(in the rows, 128 means zero)
Known rows, with every way that one mark hangs from another
{mepas menib nava}: [131 124 113 113  94 141  62 111  72 168 134 174 147  97 129 163  82 140
 163 112 128 124 120 143  97 125 139]
{mabid leva {suge mepas}}: [158 101 126  98 123 131 145 117 116 171 125 118 123 152 126  73 101 164
 121 155 144 141 120 118 105  85 145]
{mepas leva {mabid nava} {menib zovos}}: [116 156 109 101 114 150 116 118 124 156 155 187 130 135  98 159 100 170
 114 123 110 160 127 187  61 149 116]
{zovos menib}: [163 116 108 115 111 134  69 122 116 176 135 160 124 126 116 121 113 164
 147 102 142 126 146  88 103 117 168]
{mabid suge {vamuto leva {mepas menib} nava}}: [148 196 129  62  77 145 164  99 148 138 164 162 170 147  72  85 101 133
 120 103  93 182 117 135 144 127 131]
{suge leva mepas nava vamuto}: [189 120 122  77 156 152  96 115 167 180  82 150 161 128 150 162 101 112
 173 130 162 132 102 123 148  87 152]
{nava {vamuto mepas}}: [143 149 113 113  88 136 104 139 164 158 130 143 122 123 108 125  93 149
 137  60 137 137 133 119 101 152 128]
{vamuto leva {mabid suge} {mepas {menib zovos}} nava}: [149 202 137  76 104 142 160 105 146 136 147 138 184 134  22  93  72 117
 124 109  91 218 150 166 129  96 136]
{nava {vamuto leva mabid}}: [149 162 119 110 103 131 111 116 185 158 132 139 179 130  91 130  91 142
 139  60 118 153 136 101 103 154 206]
{suge {mepas leva mabid menib}}: [123 129 107  95 104 147 101 121 128 173 141 174 130 129 136 163  68 142
 148 126 123 124 129 152  76 132 113]
{menib zovos}: [154 124 116 118 120 126  87 124 117 159 128 131 123 121  82 126 105 194
 121  82 155 145 118 164 101 107 154]
{mepas {mabid leva} menib {nava vamuto}}: [109 114 104  97 108 151 106 130  75 179 153 185 138 122 130 157  81  96
 146 111 101 135 138 125  58 177 142]
{mepas leva {mabid nava suge} menib}: [109 137 118  95 104 156 117 104 135 157 150 194 138 143 135 124 105 158
 112 160  98 145 123 160  78 127 108]
{leva {mabid nava} {vamuto mepas}}: [114 168 140  82  47 131 134 116 155 150 152 173 112 132 132 108 132 235
 120 102 137 141 124 106  98 174  71]
{suge nava vamuto}: [177 123 116  94 143 143  65 111 167 168 103 166 135 163 135 165 109 138
 155 112 155 125 109 124 146  92 159]
{mabid nava suge vamuto}: [143 150 133 105 109 139 142 101 136 149 141 164 134 134 123  83 159 197
 100 120 126 147 107 137 130 134 162]
{suge leva {mepas mabid menib} nava vamuto}: [160 122 113  66 160 164  90 112 142 179 105 181 167 120 155 187  85  71
 172 141 136 128 109 140 134 104 125]
{suge mepas nava}: [161 125 116 105 127 135  83 116 148 169 107 144 131 142 135 140  99 148
 172 106 153 126 114 126 121 103 147]
{nava vamuto}: [146 125 114 115  98 131  83 130 136 160 129 149 126 115 120 130 112 158
 133  66 143 119 123 121  96 152 165]
{mabid leva {vamuto mepas}}: [146 160 114 106 102 134 154 120 147 164 153 134 125 179 103 102 103 184
 114  89 131 151 120 108 106 142 146]
{vamuto leva mabid {mepas {menib zovos}} nava}: [156 220 130  81 102 136 143 109 145 138 156 139 183 130  25 127  62 122
 140  79  99 207 148 156 117 121 147]
{vamuto {leva {mabid {suge {mepas {menib zovos}}}}} nava}: [153 150 132  48  76 137 157 108 107 147 154 151 139 114  67  64 103 147
 124 145 110 184 132 160 114 112 119]
{leva {mabid suge} vamuto}: [105  99 141  86  59 129 106 107 125 157 130 167 115 131 135  87 138 234
 104 121 145 123 122 119 107 131  98]
{leva vamuto}: [128 121 133 100  88 124  86 112 124 157 127 155 134 126 127 147 119 215
 127  80 160 114 106 122 108 136 130]
{mepas leva menib}: [129 135 107 111  85 140  78 109 125 160 136 169 138 147 125 159  82 167
 138 112 129 122 121 143  78 124 135]
{suge nava {vamuto mabid {mepas leva {menib zovos}}}}: [144 180 110  95 132 160 122 118 196 160  99 181 154 189  72 198  69 104
 152 116 117 190 157 171 126 109 125]
{mabid leva {nava {vamuto mepas}} suge}: [141 150 125  97  98 143 176 129 159 155 142 141 122 161 114  67 121 147
 105 128 112 170 133 108  92 148 122]
{suge vamuto}: [180 123 122  96 128 135  79 120 145 166 120 155 127 132 129 149 105 162
 132 111 160 119 110 125 137  98 159]
{suge {leva {vamuto mabid {mepas menib} nava}}}: [123 200 155  72  87 140 129  97 113 142 132 163 199  99  91 152  87 131
 146  82 115 165 137 129 115 144 111]

Rows
[161 141 128  70 113 158 152 111 148 159 116 188 131 141 146 138 115 130
 130 193 127 149 120 150 130 108 119]
{mabid nava {suge {mepas leva menib} vamuto}}
[126 177 124 101  85 151 176 111 190 154 136 170 128 168 112  92 129 201
 103 125 109 174 122 144 112 143 117]
{mabid nava suge {vamuto {mepas leva}}}
[136 171 119 114 107 136 129 110 127 156 151 138 156 166  94 128  60 129
 134 111 112 156 149 111  92 121 141]
{vamuto {mabid leva} {mepas menib}}
[132 166 122  83 136 153 166 116 100 160 147 171 157  82 104 138 129 140
 120 111 118 165 110 180 103 169 138]
{suge leva {mepas {mabid nava vamuto} {menib zovos}}}
[122 158 110 105 118 151 132 124 159 161  99 173 150 150  82 181  91  93
 163  91 113 177 164 169  88 163 161]
{suge {mepas leva {menib zovos}} {nava {vamuto mabid}}}
[120 176 123  72  61 140 141 106 100 147 163 194 117 144  71 116 129 187
 108  97 105 170 140 174  82 176 134]
{mepas {leva {mabid {vamuto nava}}} {menib zovos}}
[145 102 113  73 157 160 108 105 133 171 130 184 140 198 137 140  99  90
 126 175 116 141 120 132 125  85 127]
{mepas {mabid leva {suge nava vamuto}} menib}
[122 158 152  58  77 146 135 101 104 142 129 164 176 104 104 113 105 142
 127 117 122 161 116 144 122 118  73]
{mabid {suge {leva {vamuto {mepas menib} nava}}}}
[102 155 140  58  32 134 108  99 102 149 155 204 127 140 122 140 117 199
 129 112 117 133 132 132  74 174  91]
{mepas {leva mabid {vamuto nava}} menib}
[107 122 117  93 111 166 104 117 105 179 126 172 174  86 126 131  60 106
 148 140 101 157 128 160  98 105  78]
{vamuto {mepas {mabid {suge leva}} menib nava}}
[116 151 103 107  71 154  97 122 127 173 129 180 141 132 119 172  53 143
 166 118 112 151 137 149  79 133  94]
{vamuto {mepas leva menib nava}}
[ 71 102 128  78  32 150 111 103  99 170 124 214 131 131 143 138 110 198
 131 156 111 139 137 145  76 156  75]
{mepas {leva {mabid suge} vamuto} menib nava}
[122 121 107 112  82 147  94 132 138 180 112 178 134 118 128 163  92 153
 156  91 122 140 136 137  67 169 153]
{mepas leva {nava vamuto}}
[175 126 117  60  91 143 123 124 155 188 122 167 139 112 139 133  85 153
 167 146 137 147 121 106 130 126 142]
{suge {mepas nava} {vamuto {leva mabid}}}
[125 178 119 117  88 141 111 125 147 148 136 159 153 119  94 147  78 103
 145  64 111 149 159 123 103 162 143]
{nava {vamuto mabid {mepas menib}}}
[131 179 103  91  73 150 133 113 142 165 152 174 172 130  96 150  75 141
 156  87 102 165 116 127 122 157 136]
{mabid {vamuto leva {mepas menib nava}}}
[147 166 124 118 118 130 134 116 154 163 139 119 148 170  94 109  69 160
 129 101 124 161 148 102  95 113 153]
{vamuto {mabid leva} mepas}
[131 184 112  84 103 147 136  99 147 150 182 188 169 138 115 136 117 159
 119  99  96 148 100 128 107 174 161]
{mepas {mabid nava {vamuto leva}} menib}
[117 159 138  69  63 136 104 100 102 145 142 191 147 138 113 167 108 176
 135 101 126 137 121 144  88 154 112]
{mepas {leva {vamuto nava}} menib}
[118 164 129  68  44 148 131 107 134 148 154 180 120 152 103  80  88 158
 123 145  95 165 150 145  88 122  69]
{vamuto {mepas {leva {mabid suge}} menib} nava}
[ 84  92 129  78  99 150 125 108  64 176 142 190 147 136 134 142  99 151
 123 155 110 141 124 137  83 137  97]
{mepas {mabid {leva vamuto} suge} menib nava}
[144 155 137  97 138 140 192 107  94 151 137 139 147 139  81  90 113 131
 111 171 110 192 147 157 102 113 155]
{vamuto {mabid leva nava {suge {mepas {menib zovos}}}}}
[153 161 151  76 137 145 153 101  80 149 114 137 186  75  64 100  98  99
 134 134 115 192 144 184 122  91 154]
{vamuto {mabid {suge leva {mepas {menib zovos}}}} nava}
[152 162 123 103 115 131 157 105 123 158 161 153 131 167 123  99 144 197
 105 113 126 146 105 107  98 160 181]
{mabid leva nava vamuto}
[134 152 158  63  87 141 141 106 132 150 117 145 168 107 103  95 112 173
 123 107 133 165 114 136 125 110  85]
{mabid {suge {leva {vamuto mepas nava}}}}
[160 182 119  95  99 134 143 101 173 150 159 157 161 146 110 110 134 200
 119  88 121 153  93 112 121 159 187]
{mabid nava {vamuto leva}}
[162 177 129  58 120 151 105 121 125 154 156 186 136 122 105 156  76  93
 140 114 117 147 131 145 135 115  98]
{suge {vamuto {mepas mabid menib} nava}}
[101 180 140  98  78 139 128  94 138 145 136 196 167 144 124 177 116 187
 130 114 113 147 134 132  84 172 135]
{mepas {leva {vamuto {mabid nava}}} menib}
[119 174 117  82  68 145 179 116 124 155 154 191 107 136 105 119 140 196
 114 129 114 166 134 167  83 192 122]
{suge {mepas {leva {mabid nava vamuto}} {menib zovos}}}
[141 182 143  85 108 140 158  98 107 144 153 143 162 160  76  81  77 106
 122 139  92 184 156 125 110  98 133]
{vamuto {mabid leva suge} {mepas menib} nava}
[175 198 137  67 137 143 166 117 114 148 146 150 150 159  45 137  78  94
 123 122 113 201 159 150 127 110 145]
{suge {vamuto {mabid leva} {mepas {menib zovos}} nava}}
[112 181 112 115  76 149 123 125 175 154 130 171 153 146  96 161  67 115
 144  77 101 158 166 131  80 171 134]
{nava {vamuto mabid {mepas leva menib}}}
[140 120 112 105  98 143 106 125 126 188 106 161 131 113 138 157  75 167
 171 128 136 140 128 143  85 125 136]
{suge {mepas leva nava}}
[146 105 123 105 135 148  79  99 151 168  94 142 172 141 133 108 110 148
 144 126 138 141 104 136 119  75 145]
{mabid {suge leva nava}}
[106 131 129  81 104 155 128 109 139 153  96 162 170 141  87 143 109 145
 132 113 133 176 118 174 122 109  67]
{mabid {suge {leva {vamuto {mepas {menib zovos}}}} nava}}
[ 87 122 108  97 108 164 139 117  99 174 133 204 138 130  87 148 104 153
 113 131  94 177 137 207  88 147 123]
{mepas leva {mabid suge vamuto} {menib zovos} nava}
[189 172 150  75 148 141 106 100 134 160 113 149 189 100 104 140 101 117
 142 109 133 157 128 126 140  98 190]
{suge leva {vamuto mabid nava}}
[151 180 123  51  72 151 139 125 141 152 146 189 109 150  73 137  89 146
 124 128 116 182 152 170 105 135  82]
{suge {vamuto {mepas {leva mabid} {menib zovos}} nava}}
